Known rows, with every way that one mark hangs from another
R(H(W)): 3.3; -2.1; -23.2; 0.1; -5.9; -4.0; 3.1; -19.6; 5.7; -12.3; 14.3; 18.2; 4.5; 43.9; 9.4; 33.6; -5.6; 11.0; 24.4; -39.5; -10.1; 28.3; -4.5; 13.7; 9.1
S(V(H)): 6.6; 6.4; 2.1; -8.9; -15.8; -4.8; 9.5; -22.3; 16.8; -13.1; 3.7; 13.5; 15.7; 20.9; -6.5; 13.6; -18.4; 5.6; 12.2; -33.5; -2.3; 14.1; -16.2; 18.4; -9.3
H(W): 8.2; -3.0; -17.9; -14.2; -11.3; 6.5; 5.5; -23.4; 5.0; -9.6; 18.6; 9.1; 9.1; 38.1; 2.9; 24.0; -0.9; 15.1; 27.1; -40.2; -3.8; 32.4; -5.2; 9.4; 4.7
W(S(V(H P))): 9.0; -9.6; 3.5; -2.0; -17.4; -13.5; 12.6; -26.9; 27.8; 2.4; 3.8; 13.6; 11.0; 19.5; -16.6; 10.9; -23.7; -5.8; 17.3; -19.9; -18.0; 1.3; -16.1; 13.5; -4.7
Y(D L R(H(W(S)))): -25.6; 1.3; 5.9; -16.3; 7.4; 4.0; -0.8; -6.4; 1.8; -9.5; -5.9; 24.5; -2.1; 63.5; 3.2; 36.3; -5.2; 16.0; 21.2; -56.1; -22.9; 18.0; -12.6; -1.4; 3.1
H(W(S(C(P Y)))): 11.7; -6.2; 13.2; -10.5; -7.1; 2.3; 9.6; -25.5; 8.6; -3.3; 5.5; 12.9; -1.7; 27.8; -23.1; 14.5; -11.3; -38.3; 27.9; -6.6; -3.5; 26.1; -6.1; 13.8; -1.8
H(W(S(V(P)))): 13.0; -23.3; -2.6; 1.4; -18.5; -7.7; 10.5; -33.5; 18.8; 7.8; 10.1; 8.3; 10.6; 35.5; -19.3; 15.4; -17.5; 1.5; 34.4; -17.9; -16.8; 21.1; -10.6; 13.4; -1.8
S(C(H(W) P Y(L R))): -15.2; 2.0; 19.0; -22.2; 21.7; 16.6; -2.4; -11.2; -9.1; -15.8; -20.3; 23.5; -5.5; 47.4; -11.6; 23.7; -15.3; -41.7; 6.5; -32.9; 5.3; 6.0; -21.7; 1.7; -8.1
L(H(W(S(V)))): 3.5; -17.3; 2.9; 12.6; -21.6; -17.4; 18.2; -29.1; 10.6; 3.9; -1.2; 22.6; 13.8; 49.2; 3.9; 21.7; -18.9; -1.1; 26.1; -10.6; -9.9; 33.5; 1.4; 21.4; 0.9
V(H P S(C) Y(D)): 0.6; -6.9; -12.5; -22.0; 3.6; 8.9; -13.5; -19.7; 11.1; -1.4; 27.0; -1.3; 15.4; -5.5; -44.6; 13.8; -14.3; -2.8; 27.6; -41.2; -6.4; -9.4; -19.1; 10.3; 12.1
S(C(H P Y(D R)) V): -3.7; 6.0; 37.5; -34.1; 3.2; 26.4; 5.9; -21.4; -2.9; -12.4; -8.3; 10.0; -2.7; 19.3; -42.8; 12.1; -13.9; -23.8; 7.6; -40.2; -0.3; 2.7; -37.2; 25.4; -24.0
Y(D L R(H(W))): -23.1; 7.9; -2.7; -20.9; 12.9; 11.5; -13.0; -2.8; -8.5; -20.5; 1.9; 19.3; -2.9; 59.3; 5.0; 36.2; -3.4; 23.0; 21.4; -75.2; -14.4; 14.8; -18.0; 1.6; 1.1
L(H(W(S(C(Y))))): 0.5; -9.6; 6.0; 4.4; -4.6; -6.0; 2.2; -22.4; 4.3; -10.4; 0.3; 28.3; 5.2; 46.4; 4.9; 22.1; -16.2; -25.7; 25.0; -5.0; 1.5; 34.4; 5.7; 19.3; 8.4
S(C(Y(D)) V(P)): 12.7; 3.0; 15.8; -23.5; 2.2; 22.2; -15.1; -22.9; 2.1; -23.8; 19.4; -0.5; 4.4; 15.1; -45.8; 3.4; -20.3; -0.6; 35.3; -46.2; -0.6; 12.9; -31.6; 26.9; -15.6
L(H(W(S(C(P) V)))): 10.7; -23.5; 13.9; 13.8; -24.8; -16.2; 13.5; -29.8; 10.8; 11.0; -0.9; 12.6; 4.1; 37.6; -21.9; 7.7; -21.8; -37.5; 29.9; 4.5; -13.0; 34.1; -3.1; 26.7; -3.3
Y(D L R(H)): -22.7; 17.6; -0.8; -29.2; 18.5; 15.9; -8.0; 3.2; -8.4; -29.3; 4.9; 17.8; -5.3; 50.7; -2.1; 30.2; -7.0; 27.3; 16.5; -80.7; -13.2; 10.0; -26.0; 8.3; -8.2
W(H S(C)): -8.3; -3.1; -7.8; 0.8; -10.5; 5.2; 18.2; -22.6; 18.5; -2.9; 10.3; 11.2; 8.8; 29.5; -11.1; 15.3; -14.7; 0.2; 19.1; -5.6; -10.9; 43.4; -1.4; 30.5; -0.1
V(Y(D L(H) R)): -33.0; 11.7; 3.5; -26.9; 30.1; 19.5; -6.4; 7.2; -20.8; -29.5; 4.1; 20.6; -1.9; 42.8; -6.4; 27.0; -10.3; 26.8; 11.5; -78.8; 2.8; 0.2; -21.9; 8.8; -12.1
R(H(W(S(C(P)))) Y(D L)): -19.3; 8.7; 14.4; -2.2; 13.3; 11.0; -12.2; -19.9; 9.3; -4.0; 5.9; 22.1; -15.2; 49.4; -19.6; 22.6; -1.4; -22.8; 40.8; -31.8; -20.3; 26.5; -9.3; 12.9; -5.2
W(H S(C(P) V(Y(D R)))): -25.2; -6.8; 27.5; -10.8; -0.8; 16.0; 18.3; -18.2; 5.3; 3.5; 0.8; 4.4; 1.6; 8.1; -54.4; 10.1; -18.9; -6.7; 11.8; -23.5; -10.7; 14.3; -20.8; 34.5; -24.8
Y(D R(H(W))): -12.7; -0.6; -9.6; -20.6; -2.5; 11.6; -6.4; -12.0; -2.1; -11.3; 12.5; 14.4; -2.4; 45.9; 1.4; 36.5; 5.0; 22.7; 21.2; -67.4; -15.8; 19.4; -12.9; 11.2; 5.9
C(H P Y(R)): -6.0; 10.2; 10.9; -32.8; 11.2; 14.0; 18.9; -13.9; -6.1; -14.0; -5.4; 20.3; -6.8; 25.2; -7.4; 27.0; -7.3; -19.9; -6.6; -44.8; 2.3; -5.9; -27.9; 12.9; -14.5
L(H(W(S(C V)))): 4.9; -23.7; 6.9; 15.1; -22.0; -11.4; 8.6; -30.2; 14.6; 3.4; -0.9; 20.2; 13.1; 49.0; -8.5; 11.6; -22.9; -17.0; 32.5; 3.5; -7.6; 44.6; 3.3; 26.5; 2.2

Rows
-14.9; -17.2; -27.3; -11.8; 23.4; -5.4; -1.4; -7.7; -5.0; -9.7; 21.5; 13.8; 5.3; 17.0; -20.1; 30.2; -17.4; 7.0; 16.8; -47.9; -7.1; -12.4; -17.5; 14.5; 8.0 -> V(P S Y(R(H)))
-23.4; 27.3; 1.4; -16.7; 23.4; 17.3; -14.5; -8.9; -10.2; -26.6; 16.1; 23.5; -7.1; 51.7; 8.5; 24.7; 0.1; 20.7; 29.0; -71.1; -1.4; 19.3; -15.1; 18.6; -11.1 -> R(Y(D L(H)))
11.1; -17.4; -22.0; -14.9; -2.0; 5.1; 4.0; -30.7; 14.2; 5.9; 17.2; 2.3; 13.6; 21.3; -27.2; 16.6; -15.1; -14.4; 25.5; -15.5; -9.4; 11.4; -19.0; 16.1; 13.4 -> V(P S(C(H)))
-18.5; 4.2; 16.5; -8.1; 20.4; -10.3; 6.7; -4.0; -6.9; -16.3; -17.2; 33.1; -8.8; 53.4; 2.4; 34.6; -18.3; -28.2; 9.2; -38.5; -9.5; 1.6; -13.0; 2.1; -5.6 -> C(P Y(L R(H(W(S)))))
6.2; -14.7; 12.4; 1.3; -4.6; -4.1; 18.4; -38.5; 16.5; 3.8; -11.6; 24.8; 11.1; 36.5; -13.1; 27.0; -23.4; -16.6; 16.6; -8.3; -6.6; 3.7; -16.3; 11.2; -3.0 -> C(H(W(S(V(P)))) Y)
-21.2; 9.5; -9.4; -16.9; 22.3; 3.7; -2.9; 4.5; -6.4; -30.8; -0.6; 24.4; -4.1; 54.7; 8.4; 28.4; -14.1; 14.4; 11.4; -61.7; -7.5; 13.8; -20.2; 9.3; -7.5 -> Y(L R(H))
-24.1; 30.5; -3.2; -16.6; 27.9; 19.6; -13.6; -9.3; -2.1; -30.6; 16.5; 24.2; -9.6; 49.0; 1.0; 29.1; 0.6; 24.9; 31.0; -71.5; -8.9; 17.8; -20.0; 16.9; -12.1 -> R(H Y(D L))
0.8; -9.9; -8.3; -6.6; -15.5; 3.2; 27.8; -34.8; 21.5; 10.9; -3.7; 23.6; 10.1; 45.5; 4.1; 32.8; -3.4; 2.1; 15.6; -10.6; -13.8; 26.4; -4.3; 3.8; 8.3 -> C(H(W(S)))
-8.7; 13.3; 26.6; -18.3; 10.2; 15.4; -4.9; -11.8; 4.0; -17.8; -3.1; 5.9; 5.7; 8.4; -52.9; 3.7; -26.9; -15.0; 17.4; -44.7; 0.4; -3.9; -30.7; 12.1; -22.7 -> S(C(P) V(H Y(D L)))
-11.5; -5.5; -0.8; -8.0; 12.0; 6.2; -13.5; -10.8; -4.0; -26.2; 1.8; 27.4; -2.3; 44.3; 1.4; 27.5; -10.8; -17.3; 18.4; -34.9; 2.6; 24.6; -6.8; 18.5; 3.8 -> S(C(Y(R(H(W)))))
-22.5; 22.9; -12.0; -4.3; 31.0; 7.9; -9.3; -9.1; -0.2; -32.5; 11.1; 32.0; -7.4; 51.9; 11.6; 28.5; -6.8; 11.9; 25.2; -53.4; -2.5; 21.0; -13.3; 18.4; -11.9 -> R(H Y(L))
-12.1; -6.9; 2.3; 0.1; 17.1; 5.6; -13.2; -13.9; -11.7; -14.4; 5.2; 12.9; 7.5; 40.4; -23.5; 22.8; -25.4; 14.9; 31.3; -61.4; -2.6; -2.8; -20.8; 8.1; -7.5 -> S(V(P Y(D L(H(W)))))
-1.7; -12.4; -14.1; -24.6; 10.0; 22.2; 0.2; -27.0; 8.6; 4.2; 22.3; 0.8; 13.8; 5.1; -50.4; 20.1; -11.1; 2.2; 26.5; -32.9; -5.6; -2.4; -25.1; 13.3; 9.1 -> V(P S(C(H)) Y(D))
-32.7; 10.0; 17.2; -10.9; 23.1; 9.0; 4.6; -3.4; -2.1; -25.1; -15.1; 27.2; 3.1; 46.9; -2.5; 20.1; -25.5; -12.4; 5.4; -23.8; 2.0; 24.0; -10.8; 21.9; -11.8 -> W(H S(C(Y(L R))))
-2.0; -10.9; 18.9; -20.1; -1.7; 5.9; 5.3; -17.4; 2.1; -4.0; -1.1; 16.4; -5.8; 32.5; -19.7; 16.2; -7.3; -39.1; 18.9; -16.5; -4.5; 19.8; -8.2; 12.4; -4.8 -> H(W(S(C(P Y(R)))))
-8.6; -2.4; -4.4; -16.5; 15.7; -2.7; -5.7; -10.1; -6.0; -23.1; 7.9; 21.8; 6.6; 29.4; -10.1; 24.5; -19.0; -17.0; 17.1; -30.5; 2.6; 16.3; -12.3; 26.0; 6.7 -> V(S(C(Y(R(H)))))
9.2; -33.1; -0.1; 17.7; -18.4; -13.7; -1.8; -30.0; 16.5; 7.2; 5.9; 13.1; 7.9; 43.8; -17.3; 9.0; -25.9; -22.4; 36.8; -1.6; -15.9; 29.5; -2.3; 23.7; 4.6 -> L(H(W(S(C V(P)))))
-18.1; 9.7; -12.1; -6.8; 27.1; 4.7; 3.0; 0.1; -12.0; -30.5; 5.5; 25.0; 4.7; 40.0; 1.8; 24.3; -21.6; 14.1; 14.4; -51.1; 8.8; 9.2; -12.6; 10.5; -7.3 -> V(Y(L(H)))
-8.3; -12.9; -6.6; 2.8; 16.0; -10.5; -2.7; -12.0; -13.9; -2.7; 5.9; 12.0; 10.6; 32.7; -23.3; 19.0; -25.7; -32.4; 28.6; -20.6; 5.2; 10.9; -5.3; 9.9; 9.4 -> V(S(C(P)) Y(L(H(W))))
-23.4; -16.7; -9.9; -22.0; 35.7; 14.1; -5.6; -8.9; -3.0; -7.5; -0.8; 15.0; 9.7; 29.3; -32.7; 20.7; -23.8; -12.7; 14.5; -32.5; 2.0; -10.4; -25.8; 4.4; 2.6 -> V(P S(C(H)) Y(L R))
7.0; -14.3; -13.3; -2.0; -18.3; -12.7; 4.2; -27.0; 26.7; 10.6; 7.9; 14.8; 7.0; 30.0; 1.1; 24.3; -9.0; -10.5; 20.7; -23.2; -20.3; 4.3; -3.2; -2.1; 14.4 -> V(H(W(S)) P)
-11.9; 8.5; -7.3; -28.5; 3.3; 15.2; -1.9; -6.0; -1.5; -19.8; 16.6; 12.5; -4.8; 37.1; -4.4; 29.8; 1.8; 28.4; 16.2; -72.3; -15.3; 15.1; -21.2; 17.4; -3.1 -> Y(D R(H))
-4.8; 6.3; 30.3; -21.8; 6.4; 12.8; -6.7; -11.6; -7.2; -24.5; 2.8; 10.9; -8.8; 20.7; -40.1; 12.8; -18.4; -20.8; 17.5; -48.9; -4.6; 7.4; -31.9; 32.4; -22.3 -> S(C(P Y(D R(H))) V)
-28.3; 18.4; 32.6; -24.0; 18.0; 16.2; 4.6; -3.7; -8.0; -15.5; -8.8; 12.3; -7.7; 32.7; -25.9; 18.1; -17.8; -19.3; 8.1; -41.9; -7.8; 10.4; -23.4; 19.8; -17.6 -> W(H S(C(P Y(D L R))))
4.2; -0.5; 10.4; -4.2; -21.2; -12.2; 22.3; -26.0; 27.5; -2.1; -2.8; 19.5; 16.3; 24.3; -7.5; 14.1; -21.0; -0.1; 12.5; -14.8; -11.5; 16.0; -10.4; 16.7; -6.6 -> W(S(V(H)))
-0.4; -2.0; 28.7; -13.4; -11.7; 7.5; 12.7; -25.1; 22.5; 1.9; 2.3; 8.2; 7.2; -3.6; -56.9; 4.3; -20.7; -21.3; 18.9; -16.0; -11.0; 2.2; -20.7; 18.8; -16.0 -> W(S(C(P) V(H Y(D))))
-33.5; 3.0; 15.0; -23.1; 12.2; 10.1; -0.7; -5.9; 6.3; -7.0; -12.3; 25.7; 7.4; 38.8; -6.4; 32.9; -7.1; 10.4; 8.9; -53.5; -8.8; -4.5; -10.6; -12.8; 0.4 -> V(H(W(S)) Y(D L R))
12.5; -5.2; -24.6; -14.8; -8.8; -14.7; 0.1; -21.8; 13.9; 1.9; 21.4; 2.2; 15.7; 11.1; -9.6; 19.5; -15.4; -3.2; 19.0; -37.5; -11.4; -5.9; -14.4; 7.8; 16.1 -> V(H P S)
-17.3; -11.3; 18.9; -21.5; -7.3; 11.2; 0.2; -16.2; 13.9; 8.9; 0.3; 12.0; -2.3; 13.7; -35.8; 18.2; -1.6; -26.4; 14.3; -30.0; -13.8; 0.4; -9.2; 1.6; 0.6 -> V(H(W(S(C(P)))) Y(D R))
-22.9; 5.4; 39.8; -23.0; 10.8; 13.8; 12.1; -21.7; 0.9; -9.6; -31.4; 32.1; 10.3; 57.1; -8.5; 32.3; -17.5; 0.4; 8.3; -39.4; -4.6; 5.2; -23.5; 1.7; -13.3 -> C(H(W(S(V))) Y(D L R))
-3.9; -27.9; 8.7; 8.3; -5.5; 3.8; -5.5; -28.0; 9.6; 4.7; 10.6; 11.6; 7.7; 27.7; -40.2; 12.4; -21.9; -7.2; 38.5; -18.5; -11.3; 14.7; -9.2; 21.0; -0.7 -> L(H(W(S(C V(P Y(D))))))
